In the rows, zero is written as 128.
Known rows, with every way that one mark hangs from another
[Z_376 Z_607 Z_770]: [121 140 128 132  87 115 125 147 155 114 128 115 137 142 129 138 142 136
 119 149 149 119 130]
[Z_770 Z_376]: [134 145 145 137 126 128 120 117 124 164 136 125 172 126 133 128 121 138
 124 111 142 109 130]
[Z_376 Z_607 [Z_781 Z_242 Z_813]]: [112 124 150  81  80 106 144 163 133 239 124  92 164 144 150 137 132 127
 135 162 201 180 112]
[Z_770 [Z_376 Z_607]]: [130 155 138 124 125 127 124 119 133 182 129 120 168 133 144 134 140 149
 121 137 162 120 126]
[Z_242 [Z_781 Z_813]]: [126 101 112 114 128 134 124 157 127 196 124 109 150 130 148 150 113 133
 143 143 108 158  98]
[Z_781 Z_242 [Z_813 [Z_770 Z_376]]]: [144 115 191 111 112  81 149 155 125 252 151 107 199 148 152 146 115 118
 158  93 180 125 145]
[Z_781 Z_242 [Z_376 Z_607] [Z_813 Z_770]]: [118 105 166  75 134  89 169 170 151 246 144  86 227 134 155 154 134 129
 170 144 189 153 149]
[Z_770 Z_242 [Z_376 Z_607 Z_781]]: [112 146 130  92  59 137 146 141 128 144 138  93 207 153 133 116 148 158
  98 164 192 147 147]
[Z_813 [Z_781 [Z_376 Z_770]]]: [ 90 139 137 117 119 107 131 144 162  82 142 111 173 114 129 144 119 128
 159 118 129  75 123]
[Z_770 [Z_242 Z_781] [Z_376 Z_607]]: [122 127 106  94 100 143 137 155 127 165 124  91 194 157 150 135 133 166
 113 181 151 139 126]
[Z_781 Z_242 Z_813]: [132 114 150 109 115 107 134 167 130 228 123 106 143 133 144 145 108 111
 144 117 164 145 108]
[Z_242 [Z_781 [Z_376 Z_770] Z_813]]: [107 104 121 122 118 135 133 176 158 168 141  94 210 110 135 157 100 137
 161 132 108 125 111]
[Z_770 Z_242 [Z_376 [Z_781 Z_813]]]: [118 130 141 113  54 141 141 163 122 185 148  87 223 146 127 123 123 138
 109 121 179 150 129]
[Z_813 Z_770 [Z_781 [Z_376 Z_607]]]: [ 95 125 144  76 145  96 158 122 160 120 148 113 185 131 154 143 159 143
 168 156 148 121 150]
[Z_770 Z_242 Z_376]: [131 140 135 124  95 134 134 149 123 138 135 103 193 146 125 123 124 142
 110 122 154 115 143]
[Z_242 [Z_781 Z_376]]: [108 104 109 105 163 141 138 139 134 144 131 109 184 102 137 138 110 151
 156 153 101 137 126]
[Z_770 [Z_242 [Z_781 Z_813]] [Z_376 Z_607]]: [122 123 112  97  86 144 135 180 130 218 127  80 211 154 158 147 129 158
 121 167 156 158 110]
[Z_242 [Z_781 [Z_376 Z_607]]]: [102 114  99  88 148 141 141 134 144 165 125 105 185 110 149 143 129 164
 145 188 119 142 122]
[Z_781 [Z_376 Z_607 [Z_770 Z_242]] Z_813]: [105 124 118 108  69 132 149 208 168 162 139  65 233 134 126 148 133 144
 122 139 169 129 133]
[Z_813 [Z_770 [Z_242 [Z_781 Z_376]]]]: [113  84 117  79 124 128 175 159 135 102 152  91 216 135 136 131 127 150
 153 166 117 138 172]
[Z_607 Z_376]: [128 116 110 140 119 142 124 121 134  93 142 130  99 106 130 137 131 133
 121 136 129 147 145]
[Z_242 Z_781]: [122 108 108 116 133 133 126 132 126 139 120 121 123 129 143 134 117 140
 140 160 101 139 115]

Rows
[105 130 148 102 106  97 145 168 161 169 128  90 189 122 133 145 118 139
 149 149 178 105 136] | [Z_781 Z_242 [Z_376 Z_607 Z_770]]
[ 87 145 124  86 151 119 137 130 157 134 129 112 168 116 149 142 145 147
 146 154 145 119 118] | [Z_813 [Z_781 [Z_376 Z_607]]]
[134 113 145  99 117 115 146 141 139 232 143 102 205 146 169 155 138 152
 157 154 150 159 132] | [Z_242 [Z_781 [Z_813 [Z_770 [Z_376 Z_607]]]]]
[118 142 184  76 116  68 149 126 140 184 137 109 157 162 170 146 142 134
 161 146 193 110 142] | [Z_813 [Z_770 [Z_376 Z_607]] [Z_781 Z_242]]
[125  96 138 114  79 130 150 131 140 114 175 121 132 121 138 139 141 123
 144 132 159 188 165] | [Z_607 [Z_376 [Z_781 [Z_813 Z_770]]]]
[124  94 177  88 135  92 165 168 140 230 149  97 215 122 146 149 115 119
 177 111 170 132 152] | [Z_781 Z_242 Z_376 [Z_813 Z_770]]
[114 106 131  80 100 121 171 184 154 181 153  78 247 144 141 144 154 145
 142 150 171 160 165] | [Z_781 [Z_376 Z_607] [Z_813 [Z_770 Z_242]]]
[116 109 137  74  53 120 169 168 136 147 153  81 201 168 140 126 165 136
 124 169 192 191 159] | [Z_376 Z_607 [Z_781 [Z_813 [Z_770 Z_242]]]]
[122  89 127  97  48 140 161 164 134  89 174  99 157 138 133 132 146 128
 129 150 173 193 179] | [Z_607 [Z_376 [Z_781 [Z_813 [Z_770 Z_242]]]]]
[133 105 138  99 100 125 157 144 123 133 147 104 203 161 144 132 128 147
 139 150 132 127 163] | [Z_813 [Z_770 [Z_242 Z_781] Z_376]]
[123 141 172 107 124  92 136 111 134 121 154 131 161 148 151 138 138 129
 156 108 143  95 148] | [Z_813 [Z_770 Z_376] Z_781]
[124 114 101 143  51 146 133 168 148  29 149 103 119 129 115 138 129 131
 104 134 148 126 160] | [Z_607 [Z_376 [Z_770 Z_242]]]
[119 116 152  85  83 115 155 135 141 181 155 106 174 151 147 134 160 133
 140 159 177 187 150] | [Z_376 Z_607 [Z_781 [Z_813 Z_770]]]
[126 121 195  89  93  90 158 117 119 176 158 112 187 148 142 122 123 128
 150 124 193 134 167] | [Z_813 [Z_770 [Z_376 [Z_781 Z_242]]]]
[117 115 157  91  82 109 141 162 123 215 131  99 154 133 137 132 110 116
 138 132 180 165 114] | [Z_376 [Z_781 Z_242 Z_813]]
[117 112 141 116  49 117 136 143 144  85 152 111 108 118 126 132 110 122
 135 146 179 141 151] | [Z_607 [Z_376 Z_770 [Z_781 Z_242]]]
[106 142 131 114  56 121 133 135 151 103 139 110 150 139 127 125 145 137
 115 163 170 137 135] | [Z_376 Z_607 Z_770 Z_781]
[119 107 169  67  76  88 166 156 138 224 144  94 174 154 154 138 145 122
 153 161 205 185 149] | [Z_376 Z_607 [Z_781 Z_242 [Z_813 Z_770]]]
[124  87  91 130  47 149 132 199 150  90 142  92 145 129 135 157 114 137
 129 154 127 158 127] | [Z_607 [Z_376 [Z_770 [Z_242 [Z_781 Z_813]]]]]
[140 122 154 110  94 116 158 141 125 127 156 107 197 156 131 122 136 136
 128 119 162 114 176] | [Z_813 [Z_770 Z_242 Z_376]]
[111  91 128  80 135 122 158 160 153 211 146  95 222 123 162 157 139 151
 173 168 132 167 136] | [Z_242 [Z_781 [Z_376 Z_607] [Z_813 Z_770]]]
[119 136 115 117  59 120 141 175 152  88 126  93 152 159 123 132 146 141
 106 161 164 126 138] | [Z_376 Z_607 [Z_770 Z_242]]
[100 105  89  79 122 144 155 169 142 136 125  79 214 132 144 137 134 165
 131 198 131 150 133] | [Z_770 [Z_242 [Z_781 [Z_376 Z_607]]]]
[103  96  95  90 127 149 151 165 134 119 130  89 199 122 130 129 114 153
 135 159 116 133 138] | [Z_770 [Z_242 [Z_781 Z_376]]]
[114 115 163 119 100  99 140 191 155 202 141  84 208 113 129 153  95 116
 158 101 168 106 123] | [Z_781 Z_242 [Z_376 Z_770] Z_813]
[115 126 147 129  52 126 128 156 145 134 146 108 162 131 120 132 123 117
 132 120 153 139 119] | [Z_376 Z_770 [Z_781 Z_813]]
[ 99 107 172  67 145  76 166 141 144 144 150 107 176 130 150 141 125 120
 187 127 157 103 154] | [Z_813 Z_770 [Z_781 Z_242 Z_376]]
[106 108 103  89 144 141 140 161 149 220 126  93 215 110 154 157 127 156
 153 167 133 165 109] | [Z_242 [Z_781 [Z_376 Z_607] Z_813]]
[119 137 155 121  91 134 126 135 124 205 148 109 199 127 135 129 121 134
 131 108 167 148 118] | [Z_770 [Z_376 [Z_781 Z_813]]]
